What can hang from each mark:
j311: j258 j456
j678: j258 j437 j456
j533: j258 j437 j456
j456: j311 j533 j678
j258: j533 j678
j437: j311 j678

Every row comes from one small tree of marks. Brackets hold a mark, then the marks that hang from it, in the order of their numbers. Every link used is in the known rows. Which tree was each row made from?
Known rows:
{j258 j533}: [ 16   1  13 -12 -21 -46  23 -28  15 -16 -15  22 -28   9  -4  14 -21  -1
  22]
{j456 {j311 j258} j678}: [ 63 -34  21   4  28  -6  38 -43 -17  -3  14 -21  10   8 -15  31  15 -27
 -46]
{j258 {j678 {j456 {j533 j437}}}}: [ 27  -5   9  10  16  35  17   7  12  29  15  22  10  13 -16  14 -32 -13
   3]
{j437 {j678 j456}}: [-23 -13  -1 -15 -15  14   9  -7  -8 -14   8   3  19 -15  -1  16 -44   8
  35]
{j678 {j258 j533} {j437 {j311 j456}}}: [ 28 -12  -4 -51   0 -10  45 -86  62  -3 -49  22 -28 -11  23  23  11   8
  14]
{j437 {j311 j258} j678}: [  6 -53   4 -58 -15  -6  48 -10  22 -37   0  -6   6 -40   1  25  43  33
  -3]
{j533 j456}: [-12  21 -41  -4 -25   9  -8  17   4  -5  33  16  13  19   4  10 -18  -8
  22]
{j437 {j311 j258}}: [ 19 -36   5 -53  -6   1  47 -16  24 -26   3 -12  -1 -21   0  23  40  32
  -5]
{j311 {j456 {j533 j258 j437}}}: [ -2  11 -15 -10  42  32  13   7  39   9  -6 -46   3  -5  13   8   5  -9
 -50]
{j678 j258 {j456 j311}}: [ 26  -8 -11 -30  18  31  13 -62   1  25   6   2  28 -14  -3  27 -30 -27
  32]
{j258 {j533 {j437 j678}}}: [ -2 -17  -9 -31  17 -35  24 -38  32 -27 -15  21 -32 -23 -10  14  12  21
  -6]
{j456 j311 j533 j678}: [ 47   3  41  45  39 -14  -3  -5  -6  25  -4 -29  20  14 -10  28 -16 -43
 -40]
{j437 j311 {j678 j456}}: [-28 -24   9 -36  -6   5  11  -2   2 -18   3  -9  25 -41  -8  13 -17  49
  36]
{j437 j311 j678}: [-17 -15  -4 -38  -2 -19   9   9  24 -25  -8 -12   9 -44  -6  13  21  44
   4]
{j258 {j533 {j437 j311} j456} j678}: [ 27  -6 -28 -22 -12 -36  25  -7  18  -4  23  53 -16   1 -34   0  25  33
  13]
{j311 {j258 {j678 j437}} {j456 j533}}: [ 78 -36  18  -2 -16  32  64 -14  36  -9 -19  23 -11  32  26  24  -8 -56
 -28]
{j678 j258 j437 {j456 j533}}: [  7  -3 -10 -12  14  71  18 -46  50  42 -15  31   9  21  36  41 -44 -34
  30]
{j258 {j678 j437 {j456 j311}}}: [ 58 -26 -13  -8  44  24  17 -40   5   3   6  24   1   6  -7  13 -45 -13
   3]
{j533 {j456 j311 j678}}: [ 29  14 -15  32  18  -7 -15  -6 -28  11  37  -7  29  22 -17  17 -14 -29
 -19]

Which tree is each row?
[ 61 -20  34  24   6   7  13   4 -16  21   8  10  26   9 -17  14 -52 -44
  18]
{j258 {j678 {j456 j311 j533}}}
[  6  -8 -44 -15  24  40  17  -1  -1  22  39  10   6   6 -32   3 -19  22
  -6]
{j533 {j258 {j678 j456}} j437}
[ 15  -7  14 -45  28 -35  35 -52  39 -28 -30 -23 -28 -35  -6   3  24  44
 -15]
{j258 {j533 {j437 {j311 j456}}}}
[ 55 -38  63  -6 -29 -49  70 -55  -9 -20 -18 -12 -11   7 -12  23  18   5
 -16]
{j437 {j311 {j258 j533} {j456 j678}}}
[ 58 -62  43 -33 -54 -27  77 -41 -12 -13   6  49 -10   6 -27  19 -11  20
  47]
{j437 {j311 {j258 j533 {j678 j456}}}}
[  3   3   9  -3 -22  47  15 -24  19  47  -2  19  28  15  14  36 -44 -40
  46]
{j678 j258 {j456 j533}}
[ 25 -18 -18  -9  21  19  19  29  54  19  -4  13  -7   8   1  18  12  18
 -26]
{j456 {j533 {j258 {j678 {j437 j311}}}}}
[ -5 -62  18 -55 -18  18  51 -22  -1 -31   9  -3  22 -37   0  26   6  39
  28]
{j437 {j311 j258} {j678 j456}}
[-27 -16 -36 -57  44  10  16  -3  36 -25  -5 -52   8 -59  -7   1  45  58
 -44]
{j533 j258 {j437 {j311 j456} j678}}
[ 17   7 -16  30  -4 -19   9 -37   8   7  10  49 -19  55   6  28 -31 -13
   0]
{j258 {j533 {j456 {j678 j437}}}}
[-29   5 -62 -26  14  19  -6   6  21 -16  32  15  10 -16  -1  11  13  12
  -9]
{j533 {j437 j678} j456}
[  7 -12  -9 -30 -47 -34  33 -50  25   1 -23  50 -13  -5  -1  29  -3 -23
  40]
{j437 {j678 {j258 j533}}}
[ 23  21  15  35 -15  16  12 -13  14  62  -4  12  21  35  -1  40 -10 -53
  -9]
{j456 j533 {j678 j258}}
[ -2   1 -47 -51  -2  -6  23 -54  45  16  13  44  -8 -11  -8  23  40  27
  24]
{j678 {j258 {j533 {j437 j311} j456}}}
[ 69 -43   0  -3  63  17  41 -66  14  -8   2  -8  -7  13   7  40  16 -21
 -63]
{j456 {j311 j258} {j678 j437}}
[ 89 -46   1 -21  -3  -9  53 -22  -6 -15  16  18   0   1 -22  16  16 -33
 -19]
{j456 {j311 {j258 j678}}}
[-13 -33 -39 -39  77  32   5 -30   4  -9  22 -33  21 -46 -14  13  -5  27
 -22]
{j533 j258 {j437 {j678 {j456 j311}}}}
[ 94 -49  30   1  -5  -1  50   0   5   0   5  16   7  10  -9  25   8 -59
 -21]
{j456 {j311 {j258 j678}} j533}
[  8   7  34  27   8  -1  12  24   3  25  -9 -58  27   7  -6  15   2   3
 -40]
{j437 {j311 {j456 {j533 j258} j678}}}
[ 22  16   9  -6 -12   2  22 -39   6  30 -12 -21  26  -4 -14  21  16  -5
 -13]
{j437 {j311 {j456 {j678 j258}}}}
